What can hang from each mark:
T: G H V
Y: Z
K: B E
P: E
G: C T
B: H K
C: G
Z: Y
H: B
V: T Y
E: K P

Known rows, with every way that one mark hangs from another:
V[T Y]: 113  228  90  47  -80  -85  17  117  -128  62  -44  -299  282  -135  151  -12  122  19  187  160  73  25  44
B[H K[E[P]]]: -44  -200  -59  39  -28  -104  18  171  -54  114  -349  -184  62  90  -84  -30  123  32  18  -282  65  32  -260
E[K[B[H]] P]: 199  -112  -76  101  -55  -112  42  15  -29  66  -618  -200  246  131  74  148  84  66  271  -108  10  -17  -102
H[B[K[E]]]: 28  -52  142  61  -37  -35  -34  179  -67  162  -445  -99  49  195  -34  -12  158  -7  -27  -64  -24  23  -174
V[T[G[C] H[B[K]]] Y[Z]]: -59  224  165  -184  -12  -239  134  151  -369  4  336  -222  -79  -99  -14  -109  101  -88  -35  25  67  9  158
H[B[K]]: -5  -16  215  35  -50  2  -69  178  -61  191  -372  -69  35  96  0  26  158  -43  -54  46  8  36  -85
K[E[P]]: 181  -77  -88  143  -7  -82  -90  -23  -51  85  -527  -107  275  185  110  21  185  156  339  -189  -33  5  -178
E[K[B]]: 161  -42  20  136  -47  5  -51  49  -50  108  -660  -108  275  168  146  136  105  100  268  62  -1  5  -100
V[Y]: 6  120  97  22  -53  -25  -43  88  -100  111  -205  -143  247  -82  157  41  163  38  276  88  51  53  -6
V[T Y[Z]]: 50  252  79  28  -61  -101  95  102  -266  58  -42  -276  250  -76  158  -48  203  79  131  121  7  23  61
C[G[T[H V[Y]]]]: -31  154  86  -58  42  -20  -185  127  -253  105  -4  15  185  -103  -2  78  72  109  107  63  47  27  -34
Z[Y]: 181  73  142  153  -29  27  -201  11  -41  187  -256  -74  234  102  220  0  156  40  294  45  -43  99  -56
V[T[G[C] H[B]] Y[Z]]: -12  246  194  -164  -2  -226  161  102  -371  -10  308  -179  -19  -74  65  -95  121  -57  6  66  52  10  205
C[G[T[H[B] V[Y[Z]]]]]: -61  189  151  -90  46  -48  -87  147  -340  108  -9  30  118  -22  -29  53  125  96  -20  46  -23  19  -4
V[T[G[C] H] Y[Z]]: -26  222  107  -138  9  -207  95  66  -370  -19  321  -181  46  -129  105  -94  120  4  124  56  77  21  183
P[E[K[B]]]: 182  -5  -53  182  -29  -9  57  -53  -50  78  -844  -91  260  -7  108  88  90  129  223  -117  -17  3  12
K[B[H] E[P]]: 132  -157  -54  110  26  -161  225  94  -61  43  -688  -130  274  354  -21  15  68  78  49  -224  4  12  -186
H[B]: 66  26  263  66  -34  16  -37  105  -64  169  -416  -9  130  127  127  44  184  4  13  109  -17  40  -16
T[G[C] H V[Y]]: -152  -4  78  -190  85  -158  -1  51  -236  -10  464  25  -56  -118  77  18  37  -10  344  -56  164  50  170
G[T]: 78  143  99  29  -5  32  -111  52  -144  131  -155  48  184  -58  186  -5  128  135  72  147  -21  32  -102
C[G[T[V]]]: 70  137  91  53  42  21  -266  128  -198  154  -270  22  248  -37  62  98  95  146  75  143  16  18  -97
G[C]: 45  -29  181  8  22  42  -86  71  -94  112  -416  18  127  -25  302  53  131  -16  255  166  53  50  -90

Rows:
50  60  202  -80  4  -149  -34  127  -196  54  155  -108  -73  -19  10  -66  43  -81  -68  63  109  11  97
V[T[G[C] H[B[K]]]]
131  -48  -31  153  -26  -25  146  -9  -51  76  -791  -97  222  -27  85  73  82  99  112  -166  12  14  -2
P[E[K[B[H]]]]
211  -88  -87  155  24  -140  103  23  -56  48  -762  -117  334  374  22  39  88  124  204  -171  -41  -2  -167
K[B E[P]]
61  -119  -103  97  -28  -73  -149  82  -50  124  -444  -169  141  111  -32  0  148  88  227  -215  6  13  -236
B[K[E[P]]]
-186  68  141  -160  56  -190  93  65  -326  34  459  17  -79  42  -57  -14  144  54  110  -128  47  41  243
T[G H[B] V[Y[Z]]]
26  71  104  -81  74  7  -26  82  -177  61  33  86  63  -96  289  24  53  35  222  179  18  29  -111
G[C T[V]]
36  162  111  -147  -18  -249  82  162  -234  -16  286  -262  -34  -81  -49  -105  21  -122  43  -26  113  0  66
V[T[G[C] H[B[K[E]]]] Y]
-98  -75  216  -159  101  -130  6  64  -204  38  301  132  -149  46  55  21  56  -37  123  -32  105  39  160
T[G[C] H[B] V]
-124  96  152  -267  52  -80  118  161  -241  19  391  37  -135  -164  95  -21  6  -108  95  51  40  27  -50
G[C T[H[B[K]] V[Y]]]
82  68  144  -35  23  -112  -70  49  -197  31  134  -67  47  -45  127  -52  63  13  85  89  125  23  117
V[T[G[C] H]]
-241  20  141  -267  77  -209  108  140  -341  15  483  -13  -234  -41  -61  -29  79  -81  110  -118  88  36  159
T[G[C] H[B[K]] V[Y[Z]]]
-165  -37  91  -232  74  -229  69  150  -234  -4  426  -43  -193  -5  -93  -30  10  -99  170  -178  119  26  71
T[G[C] H[B[K[E]]] V[Y]]
-134  48  145  -144  43  -180  40  77  -215  38  469  1  -54  -4  -66  11  79  5  143  -106  101  41  228
T[G H[B] V[Y]]
136  255  100  -35  -34  -182  -35  108  -183  19  114  -280  166  -184  153  -38  49  -50  200  188  129  8  105
V[T[G[C]] Y]
-169  111  147  -279  64  -90  166  151  -336  18  390  52  -152  -134  100  -40  59  -69  61  30  -4  30  -39
G[C T[H[B[K]] V[Y[Z]]]]
67  278  90  -57  -12  -198  47  92  -319  12  93  -258  135  -125  159  -72  128  10  147  156  59  9  128
V[T[G[C]] Y[Z]]
31  130  140  2  28  35  -252  101  -231  150  -256  73  192  -35  24  63  102  125  0  100  19  27  -79
C[G[T[H]]]
3  152  84  -137  51  -43  32  107  -198  30  163  4  82  -186  263  18  35  -8  269  181  37  28  -82
G[C T[V[Y]]]
-70  15  117  -165  94  0  33  55  -223  32  256  166  -27  -119  234  4  40  27  196  79  39  41  -55
G[C T[H V]]
11  196  170  -164  -30  -223  56  164  -229  11  347  -242  -47  -152  -27  -77  21  -149  21  61  134  9  139
V[T[G[C] H[B[K]]] Y]
-24  172  156  -77  34  -41  -132  158  -256  113  -3  15  137  -60  -36  75  72  56  20  70  23  20  -18
C[G[T[H[B] V[Y]]]]
-91  -48  232  -160  43  -120  -72  110  -192  90  83  62  -191  17  -34  -27  58  -104  -16  -30  103  35  70
T[G[C] H[B[K]]]
-1  107  193  -73  8  6  4  63  -195  109  59  122  35  4  84  -29  115  65  -58  60  -35  34  -23
G[T[H[B]]]
-154  13  33  -117  54  -150  -41  34  -215  28  476  6  17  -63  -13  17  79  85  287  -121  142  53  200
T[G H V[Y]]
-2  111  172  -34  51  2  -175  138  -239  133  -101  87  125  -1  -21  80  85  90  -33  69  10  21  -38
C[G[T[H[B] V]]]
96  -97  47  98  -47  -13  51  103  -57  103  -601  -118  226  154  112  118  87  67  133  23  37  18  -117
E[K[B[H]]]
3  223  72  -5  35  -26  -177  138  -305  128  -175  -32  235  -63  47  72  135  154  94  123  -14  17  -62
C[G[T[V[Y[Z]]]]]
-125  -87  60  -47  81  -89  -106  5  -184  66  319  115  0  33  13  23  100  141  220  -117  121  55  171
T[G H V]
-29  -14  269  -135  55  -107  -44  52  -191  74  50  114  -116  53  61  -11  84  -66  28  18  84  36  125
T[G[C] H[B]]
